What can hang from each mark
ziro: nimu tazosap
siranud: difat topif
difat: padeni siranud tamazer vafe
ligel: difat nimu
topif: siranud tamazer vafe
nimu: ligel

Each row was made from one small tree. The marks that hang from a mark follow it in brackets, in alphabetical order. Every link used is in the known rows. Write each row's tree.
Known rows
ziro(nimu(ligel(difat)) tazosap): [-2.48  0.05  4.08  3.91  0.67  0.22 -0.29 -1.35 -0.36 -0.73  1.59 -1.97
  1.22 -0.30 -2.68 -0.09  0.71  1.79  1.16]
ligel(difat(vafe)): [-1.61 -0.92  1.97  0.67  3.49 -0.63 -1.00 -1.40 -0.51  0.95  0.98 -1.66
  1.63  0.26 -2.14 -1.16 -2.55  0.82  2.46]
ziro(nimu(ligel(difat(siranud tamazer)))): [-1.97  1.76  0.89  2.61  1.75  0.48  1.68 -2.60 -0.78 -2.06  2.02 -2.50
  0.70 -0.65 -3.08 -0.12 -1.52 -1.11 -0.19]
siranud(difat topif(vafe)): [ 0.36  0.89  1.59  0.29  3.09  1.34  1.76 -1.02  1.51  2.74 -0.87  2.34
  1.61 -1.35  0.66 -4.02  1.18  2.88  0.58]
siranud(topif): [-0.41  0.92  2.01  0.58  2.80 -1.04  2.90 -2.19  0.79  0.83 -0.68 -0.25
  0.35 -1.03  0.39 -1.63  0.49  1.93  1.02]
ziro(nimu(ligel) tazosap): [-2.41 -0.35  4.15  3.45  0.46  0.81  1.09 -0.81 -0.52 -1.10  1.38 -1.69
  1.00 -1.39 -1.62  0.50  1.79  2.01 -0.29]
topif(siranud(difat(padeni tamazer vafe))): [-0.73  0.22 -0.07 -0.37  2.39  2.49  0.00 -1.38 -0.62  1.57  1.68  1.92
  1.14 -3.37  0.49  0.15 -0.97  2.05 -1.03]
topif(siranud(difat(padeni tamazer)) vafe): [ 0.80  0.03 -1.09 -0.49  3.17  4.08 -0.03  0.38 -1.13  2.37  0.88  3.39
 -0.41 -3.04  0.73 -1.37  1.47  1.69 -0.94]
ligel(difat(padeni vafe)): [-2.97 -1.74  1.92  0.69  4.21  0.14 -1.37 -2.33 -0.49  2.26  1.37 -1.54
  1.03  0.29 -1.11 -0.90 -3.07 -0.98  2.14]
siranud(difat(padeni vafe) topif(tamazer)): [-1.83  0.93  2.44 -0.85  3.86  2.25 -0.29 -3.84  2.56  4.31 -0.53  2.14
  2.08 -1.49  1.16 -1.88 -1.40  1.46 -1.45]
siranud(difat): [-0.97  0.01  0.35  0.38  1.52 -0.51  0.27 -1.18  0.58  1.47 -0.32  0.87
  2.93 -0.13 -0.17 -2.93 -0.48  2.99  0.42]
ligel(difat(padeni tamazer vafe) nimu): [-2.89 -1.10  2.33  1.37  4.99  1.33 -0.82 -4.33  0.43  1.38  0.93 -2.56
 -0.20  1.65 -1.77 -1.58 -3.47 -1.34  1.05]
ziro(nimu(ligel(difat(siranud vafe))) tazosap): [-3.01  0.01  4.66  3.80  0.55  1.14 -0.02 -1.38 -0.62 -1.00  2.49 -2.40
  1.42 -1.50 -2.89  1.59 -0.96  0.73  0.66]
nimu(ligel(difat(siranud tamazer))): [-0.69  0.70 -1.48  2.86  2.78  0.83  2.16 -3.51 -0.03  0.53  0.06 -1.38
  0.46 -0.01 -1.70 -1.13 -2.57 -2.25  0.29]
topif(tamazer): [-0.47  0.25  0.54 -1.05  2.68  0.30 -0.79 -1.47 -0.02  1.31 -1.53  0.36
  0.25  0.36 -0.62 -0.67  0.57  1.97 -1.24]
ziro(nimu(ligel(difat))): [-1.61  0.54  1.78  2.79  2.39 -0.26  0.90 -1.14 -0.94 -2.37  1.20 -2.34
  0.59  0.23 -3.13 -1.19 -0.03 -0.52  0.29]
difat(padeni siranud vafe): [-3.67 -1.68  1.60  0.09  2.96  2.18  1.66 -1.87 -0.80  1.30  1.90 -1.51
  0.46 -2.51  0.37  2.83 -3.37 -2.90 -0.99]
difat(padeni siranud(topif) tamazer vafe): [-3.73  0.92  1.35 -0.38  3.38  3.06  3.46 -5.59  0.88  3.17  2.41 -0.82
  0.46 -3.87  1.20  2.53 -4.36 -2.19 -0.86]

Which tree is each row?
[-4.08 -0.36  0.40 -0.58  3.01  3.17  2.24 -4.48 -0.22  2.60  2.69 -1.28
  0.71 -3.15  0.52  2.92 -4.44 -2.57 -1.23]
difat(padeni siranud tamazer vafe)
[-0.71 -1.53  0.95  2.92  4.36  0.92  1.15 -1.62 -0.05  0.21 -0.29 -1.43
  0.99 -0.05 -1.91 -1.96 -1.39 -1.85  0.56]
nimu(ligel(difat(vafe)))
[ 2.13 -0.29 -0.13  0.03  2.43  2.84 -0.23  2.72 -1.52  0.38  0.10  3.12
 -0.15 -2.58 -0.15 -1.62  2.53  2.86 -0.46]
topif(siranud(difat) vafe)
[-2.68 -1.44  2.71  1.95  3.87  0.80 -0.83 -2.55 -0.24 -0.31  0.82 -3.35
 -0.58  1.40 -2.09  0.27 -4.22 -2.79  0.81]
ligel(difat(padeni siranud vafe) nimu)
[-1.42 -0.49  2.42  1.33  4.36  0.54 -0.58 -3.48  0.34  0.05  0.49 -2.68
  0.33  1.53 -2.77 -2.04 -2.91  0.43  1.53]
ligel(difat(tamazer vafe) nimu)
[-1.26  0.09  2.13  2.33  3.94  0.71  0.40 -2.66  0.29  0.36 -0.18 -2.17
 -2.01  1.81 -1.35 -1.42 -2.35 -2.34  1.36]
ligel(difat(padeni siranud(topif(vafe))) nimu)
[ 0.04  1.25 -0.31  2.68  3.23  0.49  1.49 -3.22  0.73  0.49 -1.24 -0.78
  0.05  0.31 -1.54 -1.27 -1.76 -1.97 -0.26]
nimu(ligel(difat(siranud(topif(tamazer)))))
[-2.71  0.48  4.31  3.94  1.42  2.16  0.62 -1.73 -0.09  0.44  1.99 -1.32
  0.01 -1.48 -1.79  0.67  0.26 -0.19  0.72]
ziro(nimu(ligel(difat(padeni siranud(topif(vafe))))) tazosap)
[-3.29 -0.31  4.12  3.98  1.11  0.69 -0.47 -1.84 -0.32  0.14  2.03 -1.95
  0.95 -0.30 -1.97  0.11  0.29  0.62  0.89]
ziro(nimu(ligel(difat(padeni))) tazosap)
[-0.87  0.20  1.54  0.34  3.78  2.22  1.46 -1.90  1.65  4.01 -0.43  2.41
  1.06 -1.30  1.63 -3.72  0.64  1.13  0.18]
siranud(difat(padeni) topif(vafe))
[-2.92  0.33  2.31 -0.61  3.50  2.71  1.50 -3.54  0.72  2.44  0.88 -0.35
 -0.13 -2.75  0.68  2.74 -3.15 -2.24 -1.79]
difat(padeni siranud(topif(tamazer)) vafe)
[-1.40  1.43  2.50  1.56  3.49  0.70  1.07 -4.65  0.95 -0.10  0.76 -2.84
 -0.08  0.35 -2.47 -0.36 -4.40 -0.39  1.28]
ligel(difat(siranud(topif) tamazer vafe) nimu)
[-2.23 -0.64 -0.44  2.58  4.00  2.50  1.72 -4.16  0.03  1.72  1.08 -1.42
  0.54 -0.88 -1.02 -0.09 -3.69 -4.01 -0.31]
nimu(ligel(difat(padeni siranud tamazer vafe)))
[-3.50  0.15  3.66  4.05  0.40  0.83 -0.12 -2.06 -0.37 -0.32  2.25 -2.19
  0.73 -0.74 -2.17  1.32 -0.73 -0.07  0.54]
ziro(nimu(ligel(difat(padeni siranud))) tazosap)
[-0.52 -0.77  0.76 -0.02  2.27  1.75 -0.41  0.21 -0.76  0.62  1.14  1.65
  0.88 -2.98  0.37  0.07 -0.37  1.77 -0.91]
topif(siranud(difat(padeni vafe)))
[-1.87  0.12  0.91  0.49  2.99  2.14  2.89 -1.99 -0.06  2.16  0.56 -0.02
 -1.17 -2.14  1.32  0.85 -1.05 -2.35 -0.36]
difat(padeni siranud(topif(vafe)))
[-2.22  1.49 -0.31 -0.11  3.16  3.14  3.59 -4.65  0.43  3.59  1.35  0.31
 -0.92 -2.79  1.51  0.82 -2.10 -1.96 -0.61]
difat(padeni siranud(topif(vafe)) tamazer)
[-3.13 -0.33  1.73  1.54  3.90  1.64 -0.21 -4.61  0.07  0.81  1.47 -3.00
 -0.35  0.87 -1.92  0.28 -5.13 -2.49  0.62]
ligel(difat(padeni siranud tamazer vafe) nimu)
[-2.69  1.09  1.85 -0.41  3.57  2.15  1.95 -5.29  2.44  4.53  1.08  1.51
  2.63 -2.48  1.51 -2.19 -2.60  1.53 -0.10]
siranud(difat(padeni tamazer vafe) topif)
[-1.59  0.84  0.68 -0.33  3.32  2.65  1.61 -2.57  0.41  2.90 -0.18  0.77
 -1.48 -1.60  1.08  1.06 -0.99 -2.13 -1.56]
difat(padeni siranud(topif(tamazer vafe)))
[-2.93  2.13 -0.35 -0.05  2.21  1.48  3.75 -5.84  0.84  3.02  1.50 -0.60
 -0.25 -2.46  1.56  1.25 -3.27 -1.51 -0.45]
difat(padeni siranud(topif) tamazer)
[-3.83 -0.25  4.28  3.31  1.71  2.12 -0.39 -3.16 -0.09  0.92  2.87 -1.94
  1.36 -1.31 -2.12  0.64 -0.80  0.52  0.54]
ziro(nimu(ligel(difat(padeni tamazer vafe))) tazosap)
